Each row comes from the steps of one walk. Every step used is in the known rows, and no mark comes twice. Write the walk behind each row, first mark first.
In the rows, 128 means zero.
Known rows
dafe/subo/ruro/namade: [144 118 100 112 163 128 123 143 128  91 129 134  76 121 126 127 122 132
 123 130 125 137 200 120 138 135 156 147 142 120 108 145 128 122 135 131
 142 128]
fidamum/bozuz/namade: [136 134 105 110 114 110 152 134 128 121 134 122 118 129 140 123 129 121
 129 154 131 114 140 124 126 144 126 111 153 123 124 131 125 118 136 120
 123 124]
pozi/nukav/subo/dafe: [132 133  97 104 161 150 124 135 135 129 128 126 132 131 141 137 138 119
 131 114 105 141 161 113 136 125 131 171 153 121 131 140 130 151 132 123
 123 113]
dafe/mufa/nukav/soru: [149 117 118 119 181 127 146 155 123 110 114 134  62 132 129 127 127 135
 129 117 119 123 114 135 133 151 157 121 156 122 113 107 122 144 155 136
 121 110]
nukav/soru: [138 119 124 135 159 137 139 140 124 117 122 127 105 128 117 129 120 133
 124 111 130 125 159 130 119 136 100 118 141 131 117 120 128 127 136 133
 133 132]
soru/nukav/subo/dafe/mufa: [128 137 111 152 138 145 156 122 114 114 131 126 116 135 155 146 126 135
 127 106 107 136 113 122 144 141 140 159 153 125 145 148 132 128 146 127
 115 115]
namade/ruro/subo/dafe/mufa/nukav: [161 122 118 152 195 118 145 148 146  93 129 135  95 134 138 133 133 129
 126 126  97 136  94 118 158 157 185 113 167 108 123 120 129 149 140 132
 118 121]
mufa/dafe/subo/nukav/soru: [160 109  95 149 184 125 147 125 107 123 116 127 126 112 123 136 120 136
 120 103 132 124 188 130 117 134 149 172 163 128 110 128 123 117 158 137
 116 106]
bozuz/soru/nukav/mufa/dafe/subo: [149 129 116 162 136 130 155 118  87  92 107 125 112 101 137 135 127 138
 121 122 140 123 159 143 121 155  91 137 159 131 121 138 115 126 150 139
 123 108]
soru/nukav/mufa: [125 131 130 138  94 144 155 134 101 123 119 125 127 123 136 135 134 141
 130 110 136 128  78 142 130 156  67 131 137 124 129 135 118 128 142 131
 129 140]
bozuz/namade: [138 132 117  86 125 118 142 119 128 125 135 128 126 117 125 127 126 121
 129 136 128 122 139 133 127 141 135 104 132 134 114 132 126 126 134 125
 120 138]
fidamum/bozuz/pozi/nukav: [126 134  96 115 119 114 113 147 138 123 121 126 127 145 138 114 139 118
 139 168 118 119 167 122 122 142 147 159 162 115 140 129 120 129 134 125
 117  90]
bozuz/namade/ruro: [144 126 123  76 109 114 154 125 137 112 135 127 144 115 128 131 132 126
 125 129 123 130 128 132 127 151 128 101 128 126  93 136 121 127 127 127
 113 132]
mufa/nukav: [136 121 126  95 159 122 134 141 122 130 120 136  85 133 129 123 131 131
 132 137 125 125 128 132 134 133 133 142 152 127 117 112 122 138 143 129
 120 124]
subo/dafe/mufa: [131 135 115 174 134 124 137 127 142 113 136 128 113 129 148 133 131 118
 130 131 104 135  74 116 140 136 184 124 140 126 152 130 132 139 134 131
 129 123]
subo/nukav/soru: [152 113 109 129 130 136 148 121 133 134 122 128 119 126 121 133 123 136
 127 103 124 124 137 125 121 129 114 153 145 131 123 129 127 116 143 130
 125 121]
soru/nukav: [118 126 127 160 110 132 153 122 112 132 121 125 139 131 130 133 124 135
 130 117 133 122 128 133 128 135  88 147 140 129 136 132 125 111 140 131
 122 124]
namade/ruro/subo/dafe/mufa: [151 129 120 175 163 121 138 134 152  88 140 128 139 130 138 137 132 126
 122 119  98 141  92 116 149 153 178  97 143 109 132 136 135 139 126 131
 127 123]
mufa/dafe/subo: [136 124 114 154 174 116 127 129 106 119 123 126 128 114 127 133 123 128
 120 127 133 126 168 132 124 133 168 141 144 123 112 127 124 130 146 136
 120 112]
namade/ruro/subo: [146 122 133 134 155 126 126 132 137 107 131 129 146 123 119 132 129 137
 120 116 123 135 151 127 137 143 129  97 135 111 106 133 131 130 119 128
 129 128]
pozi/bozuz/soru/nukav/mufa/dafe: [150 130 123 145  94 143 169 111 109  77 114 122 113 117 140 131 131 122
 130 122 132 118  99 156 128 140  95 117 156 125 159 124 119 117 141 134
 118 108]
mufa/nukav/subo: [142 126 116  50 179 138 127 140 110 131 120 133  79 132 136 130 129 140
 126 119 123 132 165 129 138 129 127 157 155 126 102 126 124 143 142 126
 111 113]
pozi/bozuz/sudo: [122 123 117 127 138 146 138 119 133 120 125 127 120 141 114 122 130 114
 133 130 126 120  90 139 138 114 137 127 120 127 151 125 137 125 112 127
 114 106]
bozuz/sudo: [124 128 122 146 145 139 134 122 133 131 122 131 106 138 122 123 125 120
 128 134 129 122 112 127 132 123 129 127 119 132 131 133 132 127 113 131
 118 113]
pozi/nukav/mufa/dafe: [142 136 106 134 131 135 139 143 119 118 117 127 117 119 140 128 147 116
 133 117 129 124  87 143 124 148 158 123 141 114 113 126 113 156 140 132
 123 111]
soru/nukav/mufa/dafe/subo: [133 130 114 160 147 133 154 130  77 119 112 123 120 108 134 138 130 141
 122 110 143 124 123 147 127 161 105 149 154 120 109 135 114 131 159 138
 122 125]
ruro/subo: [139 130 129 148 167 130 116 131 132 121 131 130 127 130 118 127 125 128
 123 124 127 127 162 128 138 136 139 104 141 118 129 130 136 127 127 127
 134 135]
bozuz/soru/nukav/subo/ruro/namade: [154 125 105 101 126 147 152 118 131  77 118 133  55 131 147 134 113 133
 123 125 126 132 237 123 137 134 107 161 154 128 116 158 128  97 128 128
 129 110]
mufa/dafe/subo/nukav: [152 118  99 146 154 117 138 115 111 135 123 128 139 110 131 136 128 130
 123 121 128 127 148 126 127 126 182 179 149 125 122 135 124 118 151 133
 110 104]
namade/ruro/subo/dafe: [149 126 128 168 167 128 135 128 144 100 138 127 140 131 127 136 128 129
 122 118 109 138 133 117 144 148 132 111 151 114 127 134 135 130 123 129
 129 139]
pozi/bozuz/namade: [135 126 114  60 120 126 147 114 133 109 139 124 141 119 116 126 133 114
 132 139 123 122 112 141 135 130 135  96 138 129 133 126 131 119 134 123
 117 131]
soru/nukav/subo: [124 129 123 112 128 149 146 122 103 135 122 124 126 129 136 140 122 145
 125 108 130 129 170 133 132 132  86 165 146 126 121 145 127 114 141 127
 113 121]
mufa/nukav/subo/ruro/namade: [158 121 103  38 187 137 130 155 131  97 121 141  10 140 144 126 123 133
 126 122 117 135 193 126 149 135 155 163 155 118  85 138 122 126 140 126
 125 119]
bozuz/fidamum: [124 122 133 113 132 139 117 129 131 139 122 131 184 124 144 131 122 129
 124 128 121 124 138 119 128 146 118 105 107 137 141 121 136 130 132 129
 129 130]
fidamum/bozuz/soru/nukav/subo/ruro: [148 133  88 135 122 139 147 129 127  84 117 122  82 131 155 131 118 142
 126 133 124 121 237 118 127 129  79 187 155 118 130 156 122 102 133 122
 124 114]
fidamum/bozuz: [127 132 116 149 120 120 138 143 122 123 128 121 116 140 141 124 130 129
 128 145 131 118 132 118 125 133 131 140 142 117 137 125 126 123 131 122
 128 115]
bozuz/soru/nukav/mufa: [141 132 125 140  86 143 156 118 114 105 115 127 117 118 141 130 130 137
 129 126 134 125 119 141 124 151  48 121 147 134 144 137 118 124 134 132
 127 128]
subo/dafe: [130 133 123 162 142 130 135 125 138 119 134 128 114 136 136 132 128 121
 132 131 114 131 123 115 133 128 130 138 141 131 145 125 132 131 130 128
 132 140]

Which walk is each row?
[151 106  99 121 166 133 139 126 109 133 120 127 139 115 112 135 123 146
 123 104 126 130 176 123 123 133 108 171 156 130 119 133 129 123 152 132
 124 115]
dafe/subo/nukav/soru
[130 136  99  79 162 138 105 129 135 116 126 129 114 137 142 132 136 121
 134 139  99 140 183 120 135 139 145 175 165 125 125 145 128 148 131 128
 112 109]
bozuz/pozi/nukav/subo/dafe
[144 131 116 124 171 128 127 136  92 109 120 125 115 105 134 133 133 136
 120 123 136 131 119 143 127 157 147 130 142 120 104 131 116 146 147 136
 125 125]
nukav/mufa/dafe/subo
[170 131 110 145 146 133 138 121 120 122 124 130 108 116 134 134 134 126
 123 110 127 123  92 141 138 145 157 123 150 114 120 137 123 128 144 131
 120 129]
ruro/subo/nukav/mufa/dafe
[151 120 110 156 192 127 152 157 131 103 121 134  57 138 138 130 126 128
 132 115 106 127 103 123 135 154 155 131 168 127 129 107 125 149 158 136
 123 122]
subo/dafe/mufa/nukav/soru
[142 127  95 144 201 117 116 134 123  93 121 129 102 109 129 137 121 130
 121 124 126 128 200 129 126 128 177 160 135 119  93 138 120 125 147 135
 126 133]
mufa/dafe/subo/ruro
[142 142  96 122 122 116 127 159 121 104 113 123  87 139 152 117 145 119
 136 153 125 115 116 141 120 164 160 138 171 108 121 127 108 146 143 131
 116  96]
fidamum/bozuz/pozi/nukav/mufa/dafe
[144 123 116 125 130 129 135 138 150  95 131 134  60 137 135 125 122 122
 129 129 125 132 158 126 137 134 157 129 133 119 117 138 127 112 128 128
 141 129]
subo/ruro/namade
[139 138 110 132 158 141 129 128 127 106 137 127 107 129 152 142 131 128
 125 114 102 143 111 117 145 133 174 146 137 125 140 145 134 145 135 127
 120 114]
nukav/subo/dafe/mufa
[156 123 109 140 141 130 126 115 139 137 130 130 136 125 123 132 129 129
 124 121 121 126 146 123 141 127 145 138 147 121 138 141 136 113 132 125
 124 120]
ruro/subo/nukav
[159 133 110 140 165 113 149 125 156  88 146 129 128 119 133 139 131 118
 122 128  99 136  97 122 151 168 181  66 154 116 119 143 132 137 133 127
 120 130]
bozuz/namade/ruro/subo/dafe/mufa
[127 117 130  88 125 146 121 126 134 123 124 128 189 127 134 128 126 122
 128 126 115 125 115 125 137 133 119 111 115 132 165 115 141 125 134 129
 125 121]
pozi/bozuz/fidamum
[146 128 112 103 102 105 165 139 134 110 133 121 132 124 140 125 131 129
 126 147 124 122 134 122 125 157 137 108 144 117 107 133 119 120 129 121
 117 124]
fidamum/bozuz/namade/ruro
[153 130 114 158 206 121 130 145 140 105 129 136  74 139 138 130 130 122
 130 132 101 128 102 120 155 149 194 113 173 114 139 118 134 148 148 131
 126 123]
ruro/subo/dafe/mufa/nukav
[161 128 103 121 168 128 132 149 115  75 124 133  47 113 139 131 128 130
 121 120 131 135 155 139 136 159 175 131 145 114  89 143 116 134 144 138
 138 129]
nukav/mufa/dafe/subo/ruro/namade
[172 105 116 137 163 132 150 129 140 114 123 128 141 123 113 139 124 143
 118  92 119 132 163 125 130 146 109 132 156 115 108 135 129 114 133 129
 123 117]
namade/ruro/subo/nukav/soru
[140 135 116 162  68 135 166 134 111 101 113 120 104 129 151 126 133 139
 130 143 138 115 122 131 122 154  51 135 160 123 151 136 118 123 135 127
 130 115]
fidamum/bozuz/soru/nukav/mufa
[158 132 103 154 154 107 158 137 147  94 143 121 125 133 139 131 129 123
 124 146 111 125 154 112 140 162 138  90 174 109 119 136 131 123 129 121
 126 136]
fidamum/bozuz/namade/ruro/subo/dafe
[131 120 107 102 159 131 117 144 137 112 115 131 117 137 114 118 131 124
 135 130 119 122 192 134 117 147 115 136 163 128 113 124 123 141 138 136
 123 106]
bozuz/pozi/nukav/soru
[133 121  96 117 175 126 109 132 127 105 127 130 119 111 121 131 124 139
 123 124 122 135 200 123 130 130 127 163 131 122 104 142 124 129 139 130
 137 144]
dafe/subo/ruro
[133 133 110  96 116 146 128 143 125 127 120 128 138 121 132 126 148 124
 135 118 123 132  82 137 129 149 109 123 136 116 124 131 118 159 133 126
 129 121]
pozi/nukav/mufa
[143 114 123 104 186 129 143 156 115 120 114 134  76 134 121 124 122 137
 129 115 128 121 161 136 125 143 106 132 160 127 102 104 122 141 151 133
 122 127]
mufa/nukav/soru
[179 125 114 135 135 126 149 124 129 108 124 127 133 111 139 138 138 136
 119 101 122 133  82 141 138 154 159 118 144 106 102 142 118 129 134 131
 115 121]
namade/ruro/subo/nukav/mufa/dafe
[151 128 108  70 147 144 124 137 139  93 131 133  55 135 143 132 121 132
 122 113 120 140 201 122 142 127 161 150 133 121  98 151 129 117 125 126
 135 122]
nukav/subo/ruro/namade
[145 137 127 142 126 129 137 135 112 112 121 126  97 119 145 130 132 127
 125 122 134 126  79 143 127 149 149 115 131 120 111 124 116 140 137 133
 124 130]
nukav/mufa/dafe
[152 139 114 195  95 126 176 135 107  93 109 120  82 126 163 128 129 128
 128 139 140 109 132 139 118 152  96 131 165 118 139 129 112 113 141 131
 122 104]
fidamum/bozuz/soru/nukav/mufa/dafe
[129 138  89  64 143 132 111 152 121 120 120 124 116 143 144 120 138 130
 132 153 116 126 203 120 124 138 144 179 166 113 119 140 121 139 132 122
 111  85]
fidamum/bozuz/pozi/nukav/subo
[161 124  98  55 178 134 132 157 137  88 124 141   4 137 154 129 128 131
 127 118 108 139 143 127 156 142 211 148 149 112  95 141 123 133 146 129
 123 103]
dafe/mufa/nukav/subo/ruro/namade
[140 129 112 143 165 119 143 141 136 114 128 134  76 138 148 130 135 121
 134 138 101 130  65 118 147 143 188 139 158 126 140 117 126 147 150 132
 119 119]
subo/dafe/mufa/nukav
[139 130  99 121 177 133 128 144 100 117 114 125 135 107 131 131 145 125
 126 119 129 131 130 140 126 151 155 142 153 112 106 131 114 161 149 133
 125 107]
pozi/nukav/mufa/dafe/subo
[144 129 111  65 180 135 127 147 116 122 120 135  74 129 147 131 134 137
 126 123 112 135 115 129 146 138 178 145 145 118 107 129 125 154 145 127
 109  98]
dafe/mufa/nukav/subo
[162 130 111 134 108 129 149 119 119 131 121 128  99 116 146 135 138 127
 128 114 127 125  59 139 129 140 162 149 139 122 120 134 114 127 142 131
 116 119]
subo/nukav/mufa/dafe
[149 130  94  60 193 133 116 149 135  96 122 137  48 126 149 132 131 139
 126 114 104 137 146 128 147 133 185 163 134 113  91 138 120 144 146 127
 115 120]
dafe/mufa/nukav/subo/ruro
[162 120 110 171 237 128 140 156 135  94 123 135  61 142 130 130 125 128
 127 115 105 127 134 124 148 160 159 108 184 117 128 108 133 152 155 135
 129 124]
ruro/subo/dafe/mufa/nukav/soru
[163 112 109 151 169 136 139 125 132 125 126 129 122 128 110 133 121 134
 122 102 125 123 171 127 131 134 115 133 163 122 129 130 136 114 142 129
 128 121]
ruro/subo/nukav/soru
[136 136 130 164 112 134 162 133 101 117 116 124 107 122 146 136 131 133
 128 110 142 120  88 150 125 154 112 129 145 122 120 131 114 122 151 135
 120 130]
soru/nukav/mufa/dafe
[145 136 113 188 180 123 124 129 145 101 140 130 117 133 136 135 127 118
 125 128 106 133 106 116 150 146 181 100 153 117 153 133 140 140 133 130
 134 125]
ruro/subo/dafe/mufa
[178 124 106  67 116 127 153 121 139 112 136 128 134 102 126 135 141 136
 121 112 119 134  77 138 143 164 114  91 146 116  99 153 121 132 133 125
 113 139]
bozuz/namade/ruro/subo/nukav/mufa
[132 130 103 104 146 150 138 128 116 109 122 128 104 125 140 141 122 146
 125 102 122 131 192 131 134 128  95 181 133 122 104 155 123 109 138 125
 123 139]
soru/nukav/subo/ruro
[143 120 120  56 100 124 159 119 141  98 138 123 163 115 118 131 135 124
 128 126 118 131  99 142 136 140 134  96 134 122 119 130 127 122 127 125
 111 124]
pozi/bozuz/namade/ruro
